What can hang from each mark
U: E P W Y
W: U X
C: X
E: H U
H: W
X: C E N W

In the rows, zero is written as 128.
Known rows, with every way that one mark hangs from another
H(W(U(P Y) X)): [131 116 133 129 168 110 132 130 119  92 100 131 109 143 138  86 133 136
 163 130 146 145 108 136  81]
W(U(E(H) P) X): [128 106 104 186 149 173 123 103  88  93 100 140 154  87 175 160 111 149
  25 126 155  27 135 118 217]
H(W(U(P))): [116 114 136 145 137 117 130 128 100 153  96 119 120 151 128 106 136 124
 133 126 138 120 126 141  85]
X(C E(U) N W): [130 155 121 117 108  90 130 150 177 239 159 100 135 139 139 152 127 129
 158 153  85 196 166  96 166]
E(H U(Y)): [128 128 119  59 122 115 108 124  99 176 102 126 134 140 112 162 123 128
 102 177 117 175 152 142  88]
X(E): [123 132 138 149  97 130 135 132 139 180 114 123 127 155 120 140 116 118
 147 100 137 156 155 134 130]
E(H): [121 126 128 149  95 136 123 114 101 144 105 133 142 124 120 167 127 114
  71 146 138  92 151 140 122]
U(P W(X) Y): [131 126 136 102 157 138 138 116 111  42 138 156 123 125 110 103 126 132
 151 111 130 124 108 137 105]
H(W(U(P) X(N))): [134 120 125 195 162 104 127 133 135  87 118 115 118 129 142 100 138 131
 117 130 111  71 103 130 176]
U(E W Y): [128 123 137  45 129 168 123 123 133 116 156 129 113 132 100 111 132 119
 131  96 144 121 105 130  43]
H(W): [121 126 147 124  89 113 127 130 125 142 125 125 116 151 101 117 141 110
 167 116 151 141 127 137  70]
X(C E N): [129 153 133 142 109 117 138 155 172 184 153 119 145 132 136 148 129 120
 128  95  81 136 150 125 134]
E(H(W(X(N)))): [139 132 121 182 119 100 124 127 147  89 124 129 129 112 132 144 138 120
 102 153 122  73 110 121 171]
W(U): [119 117 127 158 114 141 122 133 115 149 119 100 119 140 127 120 124 107
 101 120 151 126 137 149 147]
E(H U(P W Y)): [124 127 119  26 151 120 122 112  76 143 108 144 136 141 111 140 130 142
  96 173  92 152 132 139  76]
E(H U(P W)): [116 122 114  83 124 129 121 109  61 144 113 143 149 122 123 151 128 142
  74 173  93 122 135 137 150]
W(U X): [126 115 117 196 120 144 123 132 121  98 127 114 120 115 143 117 114 123
 113 117 168 105 123 137 215]
W(U(E(H) Y) X): [138 112 105 125 155 163 115 119 128 110 112 124 128 100 162 142 113 138
  67 144 175  89 116 121 159]
W(U(P) X(C)): [121 125 118 178 132 149 135 138 102 106 131 144 154  93 162 127 122 141
 104 113 132  95 133 130 185]
C(X(E(H(W)) N)): [132 135 136 170 126 111 138 106 159 190  97 116 123 148 123 158 135 122
 153 164 100 166 134 130  89]
U(P W): [116 125 141 116 126 141 135 116  91  97 131 142 129 133 102 116 133 122
 119 106 119 110 125 142  96]
X(N W): [129 144 144 174 115  98 128 123 161 150 142  98 113 144 112 147 135  91
 120 146 122 101 155 122 129]
E(H(W(X))): [130 123 125 161  96 117 128 120 119 100 113 146 132 112 131 143 130 126
 135 159 165 107 117 123 148]

Rows
[127 140 110 126  92 129 127 154 141 161 155 138 155 109 148 146 111 157
 173 117 122 194 144 108 225] | W(X(C E(U)))
[128 119 126  47 155 165 128 100  94 111 118 155 139 119 123 143 133 136
  72 130 115  82 125 128  40] | U(E(H) P W Y)
[123 117 128 109  94 144 120 111 118 147 114 136 138 121 128 155 137 126
  94 128 150  79 124 114  92] | U(E(H(W)))
[130 139 142 189 126 135 137 112 167 168 112 103 122 148 109 150 123 114
 158 113  96 159 148 142 128] | C(X(E N))
[130 130 122 150 116 144 141 129 150  97 153 134 118 129 129 110 113 133
 167  98 152 152 110 120 204] | U(W(X(E)))
[123 130 107 121  99 113 118 122 110 221  99 124 145 145 138 175 110 144
 100 163 112 184 169 125 178] | X(E(H U))
[120 137 148 199 111 132 145  89 159 204 107 105 111 153 120 156 116 111
 211 145 162 220 173 118 101] | C(X(E W))
[125 110 138  76 162 135 123 124 117 151 104 124 115 155 127 102 137 137
 132 108 140 116 118 127  19] | H(W(U(E P Y)))
[122 120 139 113 168 128 129 122 102 140  94 113 120 156 121 114 125 121
 106 123 125 135 146 151  46] | W(U(P Y))
[137 135 129  99 142 133 141 131 158  92 150 135 106 146 123  97 115 131
 187 110 148 181 111 124 130] | U(W(X(E)) Y)
[125 125 131  42 141  92 118 121  87 172  80 145 136 154 111 144 139 146
 137 184 103 168 141 136  26] | E(H(W) U(P Y))
[127 151 142 148 104 105 133 142 169 164 164 113 133 116 124 152 142 102
 133 141 108 106 159 111 108] | X(C N W)
[136 128 109 167 129 164 119 152 162  98 172 117 144  75 167 130 126 138
  76  94 126  46 111 111 230] | W(U(E) X(C N))
[120 132 115  89 118 142 129 142  90  84 168 164 157  88 131 120 128 157
 149 124 102 135 113 122 198] | E(U(P W(X(C))))
[124 128 148  62 153 136 137 119 100  95 130 145 118 153  95 107 135 119
 135 112 112 145 127 147  33] | U(P W Y)
[135 132 124  53 124 177 131 142 147  65 193 157 138  84 134 110 134 138
 151  85 149 112  93 108 103] | U(E W(X(C)) Y)
[136 141 133 148 104 109 133 158 166  95 172 139 138 100 130 118 147 125
 160 116 109  93 101 114 152] | H(W(X(C N)))
[129 114 123 175 118 122 122 139 134 106 126 114 105 130 138  92 128 125
 152 131 178 132  99 129 167] | H(W(U X))
[116 121 129  78 119 138 122 121  79 131 132 135 135 137 101 122 130 136
 124 130  92 142 125 140 143] | E(U(P W))
[127 118 139  67 147 133 126 104 105 144  94 155 140 137 122 152 141 139
 107 133 124  94 133 123   4] | U(E(H(W)) P Y)
[142 126 128 166 190 118 126 134 138  77 114 112 120 130 137 111 124 127
  95 125 111  81 124 145 147] | W(U(P Y) X(N))
[135 144 127 172 105 131 128 151 156  80 174 133 150  83 136 142 134 121
 126 104 104  80 129 125 185] | W(X(C N))
[131 138 117  87 126 112 124 149 150 164 154 103 116 155 117 114 126 130
 132 132  78 183 121 130 190] | X(E(U(W)) N)
[138 120 123 185 137 105 121 146 163  95 136 101 105 126 141  96 134 116
 131 130 137  98  89 129 195] | H(W(U X(N)))
[135 145 124 130 115 139 135 153 157  51 196 141 136  82 134 114 139 120
 122 104 104  80  98 121 195] | U(W(X(C N)))
[136 117 128 115 147 113 125 141 148 105 123 114  95 142 130  77 129 127
 179 134 171 166 102 132  96] | H(W(U(Y) X))
[133 130 132 168 101 114 138 130 157 131 128 137 118 148 131 112 121 136
 193 102 164 165 118 116 158] | H(W(X(E)))
[125 133 136 137 174 104 144 116 141 202  87 108 101 179 144 121 114 126
 157 147 145 202 167 115  66] | X(E W(U(P Y)))
